Known rows, with every step that occurs
C, H, R, G, U: [ 0.898  2.848 -0.475 -1.706 -2.505 -3.923 -3.442 -3.175 -2.603  4.212
 -1.592 -3.906 -5.923  2.438  2.332 -3.961  3.299  1.978 -0.849 -3.194
 -2.811 -4.483 -5.785]
F, R, G: [-3.256 -1.946 -3.445  1.210  1.434  1.117 -2.916 -0.045 -0.306  3.049
 -0.785  0.555 -4.441  2.575 -0.228 -0.313  1.288  1.282 -0.934 -2.804
 -0.327  0.727 -3.449]
U, G: [-2.269  3.655 -3.458 -0.129 -0.208  3.715  6.327  3.958 -2.994  1.926
 -4.178 -1.220 -1.457 -2.061  2.330 -2.512  1.688 -0.447 -1.791 -1.247
  0.726 -0.998 -0.152]
B, C: [ 2.697  3.816  1.406  0.658  4.333 -0.487  2.993 -1.816 -2.324 -1.141
 -3.258 -0.557 -5.076 -0.648  2.007 -1.018  3.185  3.953 -2.707 -0.808
 -3.454 -0.364 -1.504]
C, B, R: [ 4.159  5.606  4.580 -0.464  0.278  1.941 -1.524  2.005 -2.033 -1.828
 -0.369 -3.885 -5.495  4.024 -0.881  0.079  3.993  4.787 -4.244 -2.367
 -4.244 -4.916 -0.362]
R, F, C, B: [ 5.772  3.324  0.049  2.372  6.768  1.680 -3.488 -1.707 -4.692 -3.923
 -0.407 -3.374 -4.932  1.595 -2.826 -1.639  4.041  6.126  1.692  0.682
  3.025 -3.485  5.429]
G, R, F: [ 0.524  3.197  3.279 -0.143  0.170  0.509 -4.556  2.748 -0.756  0.452
 -1.702 -3.039 -4.133  4.383 -5.417 -7.120  5.115  4.881 -4.666  0.310
 -0.108 -1.760 -2.769]
B, R: [ 1.386  3.490  4.278 -1.423 -1.902  0.734 -1.268  2.489  0.053  0.983
 -2.017 -3.554 -5.544  1.701 -1.053  0.849  3.558  3.737 -5.919 -1.855
 -5.824 -2.904 -3.513]
R, G, C: [ 1.160 -0.415  0.570 -0.854  3.786 -1.096  1.734 -3.548 -0.516  1.412
 -0.442  3.560 -6.027  3.300  1.329 -2.681  0.948  2.868 -0.669 -0.490
 -2.354 -0.469 -1.731]
H, C, B, R, F: [ 4.864  3.095  2.702 -0.447  3.346  0.642 -6.357  3.327 -2.143 -0.983
  0.156 -5.160 -7.476  5.569 -5.278 -5.836  5.443  6.364 -3.289  0.531
  0.114 -2.210  0.168]
C, G, U: [ 4.798  6.333  0.132 -1.731 -3.592 -2.078 -2.123 -2.919 -3.117 -0.133
 -1.990 -5.720 -1.972 -0.245  1.321 -1.662  4.628  2.938  0.169 -2.077
 -4.057 -7.956 -1.284]
H, R, B: [-0.924  2.659 -3.638 -1.119 -0.234  1.455 -3.307 -3.230  0.092 -0.709
 -0.253  0.365 -5.441  1.698  0.201 -1.386  3.135 -1.406 -0.111 -1.813
  2.054 -1.405 -3.253]
B, C, G, U: [ 5.913  7.219  1.295 -1.231 -1.731 -2.980 -0.622 -3.588 -3.935 -0.197
 -2.100 -5.167 -3.861  0.543  2.078 -2.033  4.524  4.583  0.373 -2.311
 -4.457 -7.614 -1.324]
U, G, R, B, C: [ 1.622  6.021  2.722 -0.969  2.825  0.437  3.773 -1.634 -3.440  1.796
 -1.186  1.557 -7.797  4.515  1.442 -2.871  1.981  4.991 -1.328 -1.738
  0.355 -0.597 -2.455]
U, G, C: [ 0.311  2.940  0.066 -0.540  2.474  1.540  6.919 -0.212 -2.351  0.676
 -2.750  2.104 -4.121  0.492  3.412 -2.983  1.187  1.768 -0.121 -0.922
 -1.598 -3.037 -0.362]
H, R: [-1.581  1.675 -3.493  1.520 -1.168  1.511 -2.354 -0.640  1.434 -3.510
 -2.708 -3.509 -3.770 -2.140  0.887 -1.463  2.895 -2.399 -2.329 -3.256
 -1.771 -4.251 -4.193]
J, R: [ 1.741  3.237 -0.017 -1.981 -1.957  5.457  0.611 -0.456 -0.516  3.188
  0.813 -2.581 -1.371 -1.142 -1.448  2.973  2.970 -1.313 -5.124 -2.011
 -2.474 -0.905 -0.028]
C, F: [ 1.493  3.946 -0.045  4.402  3.936  1.470 -0.919  1.858 -2.906 -3.292
 -2.248 -2.916 -4.045 -1.265  0.483  0.226  4.929  2.493 -2.147 -2.382
  0.114  0.616 -1.703]
U, G, R, F, C, B: [ 4.702  4.532  1.066  2.336  5.360  2.579 -1.492  0.159 -5.358 -2.514
 -0.291 -3.489 -5.660  3.382 -2.733 -3.037  2.965  6.665  1.584 -0.315
  3.978 -4.567  4.803]
F, C, H, R: [ 0.780  1.079 -1.561  5.153  1.579  1.010 -3.872 -0.417 -1.807 -5.165
 -2.056 -4.971 -8.612 -1.874  3.878  0.994  3.057  1.112 -0.266 -4.913
 -0.399 -2.895 -2.173]
F, R, B: [-1.889  2.116 -2.509 -0.533  0.625  2.507 -3.633 -2.355 -1.238  1.057
 -0.286  1.285 -3.940  2.132  0.446  1.201  3.394  0.973  1.005 -1.961
  1.479 -1.168 -2.685]
B, C, F, R: [-0.852  3.107 -0.105  6.126  4.380  2.220 -1.772  1.620 -2.870 -2.562
 -2.510 -2.430 -5.476  0.044  1.885  2.265  4.169  3.820  0.149 -5.150
 -1.040 -2.417 -3.573]
C, F, R, G, U: [-0.013  2.837 -0.207 -1.044 -1.328 -3.187 -3.541 -2.483 -3.033  5.775
 -1.714 -3.186 -4.565  2.683  0.605 -2.389  3.432  3.484  0.177 -2.921
 -2.309 -4.518 -5.752]

Rows
[ 1.025  3.186 -0.726  4.825  1.965  0.770 -1.603  0.228 -1.938 -5.726
 -2.289 -3.847 -8.295 -0.362  5.427 -1.011  3.823  0.824 -1.939 -5.682
 -2.148 -2.288 -3.531] -> B, C, H, R
[ 3.529  4.481  3.183 -0.068  2.429  0.781 -5.093  3.828 -1.935 -0.685
 -0.917 -4.093 -5.717  5.360 -5.247 -5.496  6.450  5.989 -4.348  0.238
 -0.980 -2.273  0.083] -> C, B, R, F
[ 3.153  5.231  1.657  5.055  6.634  0.169  1.310  0.979 -4.051 -3.363
 -2.469 -2.095 -6.680 -0.143  1.536 -0.188  4.762  4.739 -1.865 -2.758
 -0.486  1.022 -1.759] -> B, C, F
[ 5.002  5.497  6.015 -0.634  1.517  1.247 -0.336  0.595 -2.056 -2.026
  0.128 -2.212 -6.771  5.283 -0.100 -0.448  3.427  5.804 -3.179 -2.355
 -4.924 -5.858 -0.232] -> G, C, B, R
[-0.175 -0.054  0.904 -1.477  0.031 -0.488 -1.838  1.311  0.070  4.461
 -0.207 -0.401 -7.180  4.757 -1.773 -1.243  1.530  3.107 -4.559 -1.717
 -2.687  1.411 -3.625] -> B, R, G
[-1.248  5.068  0.915 -2.558 -1.797  2.659  1.038 -0.285 -2.244  3.137
  0.009  1.382 -5.163  5.119 -0.284 -2.991  1.680  2.181 -1.178 -1.681
  2.771 -1.368 -2.785] -> U, G, R, B
[ 3.991  1.144  1.960  5.106  5.274  0.179 -4.240  1.104 -5.435 -3.070
 -1.866 -4.124 -8.928 -0.398  2.388  0.568  5.023  6.878 -0.356 -1.695
  0.679  1.601  1.704] -> R, F, C, H
[-1.823 -0.300 -2.157  3.761  4.376  0.587 -2.218  0.707 -1.972  1.959
 -0.552  0.367 -7.079  3.590  0.262 -0.244  1.905  3.238 -0.337 -3.999
  0.695  1.763 -3.653] -> B, C, F, R, G
[ 2.494  5.223  3.594  1.380 -3.348  2.606 -1.578  1.151 -0.954 -3.834
  0.002 -3.803 -3.839  3.471 -0.958 -1.315  2.212  3.930 -2.859 -3.919
 -2.224 -5.855 -1.457] -> C, G, R
[ 1.291  1.487 -0.759 -1.466 -0.393 -3.256 -4.748 -2.974 -3.283  5.470
 -0.632 -4.300 -6.256  2.829  0.512 -2.658  2.382  3.823  1.183 -2.691
 -1.191 -4.435 -5.596] -> H, C, F, R, G, U
[ 1.757  0.320  3.106 -1.490  2.595 -1.372  1.179 -2.091 -0.211  2.485
  0.025  2.639 -8.143  5.262  0.565 -2.119  1.028  4.266 -2.083 -1.338
 -3.971 -1.363 -2.827] -> B, R, G, C
[ 3.701  1.163  1.825  4.963  4.265  0.693 -2.345 -0.148 -5.280 -3.486
 -1.964 -3.747 -8.170 -1.971  4.701  3.221  3.731  5.730 -0.162 -2.677
 -0.662  0.825  1.382] -> F, C, H
[-2.101  2.161 -1.267  5.649  2.467  3.148 -3.309  2.284 -2.055 -2.547
 -2.347 -2.976 -3.555 -0.775  1.155  2.582  4.357  2.225 -0.067 -4.894
 -0.642 -2.769 -3.523] -> C, F, R
[ 5.107  2.270 -2.811  4.404  2.408  1.451 -5.023 -0.178 -1.942 -6.117
 -0.535 -5.380 -6.814 -0.553 -2.564  0.379  3.533  4.153  2.265 -1.827
  2.023 -4.030  4.024] -> H, R, F, C, G
[ 3.448  5.147  1.294 -1.680  3.495  1.542  2.245 -3.610 -2.769  2.400
  0.350  1.359 -6.816  2.568  0.688  0.444  3.041  3.087 -1.972 -1.243
 -0.559  0.954 -0.785] -> J, R, B, C
[-1.537  3.602 -1.983  1.667  2.978  2.890 -0.860 -0.635 -3.126  0.861
  0.011  2.112 -6.306  3.600  1.618  0.389  3.148  2.154  2.636 -3.267
  3.473 -1.057 -2.359] -> U, G, C, F, R, B
[ 5.923  5.170  0.527 -0.883 -1.427 -3.067 -4.265 -3.354 -3.951  0.591
 -1.847 -6.513 -4.623  0.126 -1.189 -1.861  4.654  5.687  1.868 -0.850
 -1.774 -7.641  0.266] -> R, F, C, G, U
[ 1.523  1.063  1.724  1.435  3.077  0.282 -2.367  0.670 -2.898  2.062
 -2.359 -3.555 -7.713  0.961 -4.701 -2.307  2.129  7.032  0.045  0.906
  3.025 -2.029  0.670] -> U, G, R, F, C
[ 0.831  3.485  0.639 -0.731  0.018 -3.815 -2.402 -2.905 -3.555  5.746
 -1.814 -2.766 -5.874  3.241  1.154 -2.589  3.355  4.532  0.259 -3.146
 -2.620 -4.334 -5.829] -> B, C, F, R, G, U
[ 6.272  5.721  2.313 -1.264 -2.224 -3.300 -4.593 -2.400 -3.664  1.372
 -1.522 -7.155 -6.112  1.474 -1.701 -1.364  4.634  6.664  0.870 -1.347
 -2.886 -8.323 -0.528] -> B, R, F, C, G, U
[ 3.327  0.241  0.280  0.678  3.734  1.353 -3.952 -1.347 -2.219  2.659
 -0.821 -3.768 -6.759 -0.994 -5.544  0.977  3.232  5.131 -0.615  1.369
  2.129 -0.394  2.376] -> J, R, F, C
[ 2.745  3.735  1.928  4.116  5.659  0.432  0.875 -0.124 -2.954 -3.578
 -1.513 -0.472 -5.921  0.550  1.579 -0.552  4.202  3.744 -0.709 -2.327
 -0.788 -0.799 -1.583] -> G, C, F
[-0.716  3.006 -1.083  1.647  3.150  2.037 -3.115 -2.209 -2.408 -0.126
  0.390  1.863 -6.207  3.513  0.969  1.099  3.778  2.536  2.165 -2.986
  2.328 -1.026 -2.755] -> G, C, F, R, B
[ 4.028  4.113  3.111  4.501  4.835  0.345  0.820  0.816 -5.509 -4.266
 -2.283 -2.201 -7.775  0.216  6.938  0.265  4.854  5.330 -2.593 -3.793
 -3.188  1.643 -0.497] -> B, C, H
[ 0.539  2.061 -1.311  3.332  2.249  0.555 -6.251  2.998 -1.282 -3.455
 -2.122 -4.357 -6.413  1.738 -1.397 -6.088  6.475  1.983 -2.843 -1.878
  0.783 -0.691 -2.224] -> C, H, R, F
[ 1.119  2.719 -0.049 -3.956 -2.303 -4.067 -1.984 -3.814 -2.349  6.445
 -2.030 -2.571 -3.378  1.900  0.307 -3.793  3.031  2.651 -1.294 -0.670
 -3.265 -3.696 -4.680] -> R, G, U
[-0.404  2.205 -0.489 -2.657 -2.478 -3.225 -3.241 -3.265 -2.253  6.510
 -1.954 -2.770 -3.581  2.335  0.599 -2.557  2.918  2.832 -0.165 -2.245
 -3.235 -5.061 -5.622] -> F, R, G, U
[ 3.015  0.052  0.581 -1.204  2.514  0.278 -3.255  0.482 -1.581  2.177
  2.025 -1.805 -8.854  6.593 -1.727 -2.140  0.767  4.398 -2.410 -1.832
 -0.435  0.100 -1.276] -> H, C, B, R, G
[ 5.738  2.361 -1.990  3.803  2.947  1.358 -4.288 -0.108 -2.755 -5.329
 -0.638 -4.754 -5.931 -0.588 -2.779  0.747  3.722  5.324  2.006 -0.826
  1.779 -2.939  4.902] -> R, F, C, G
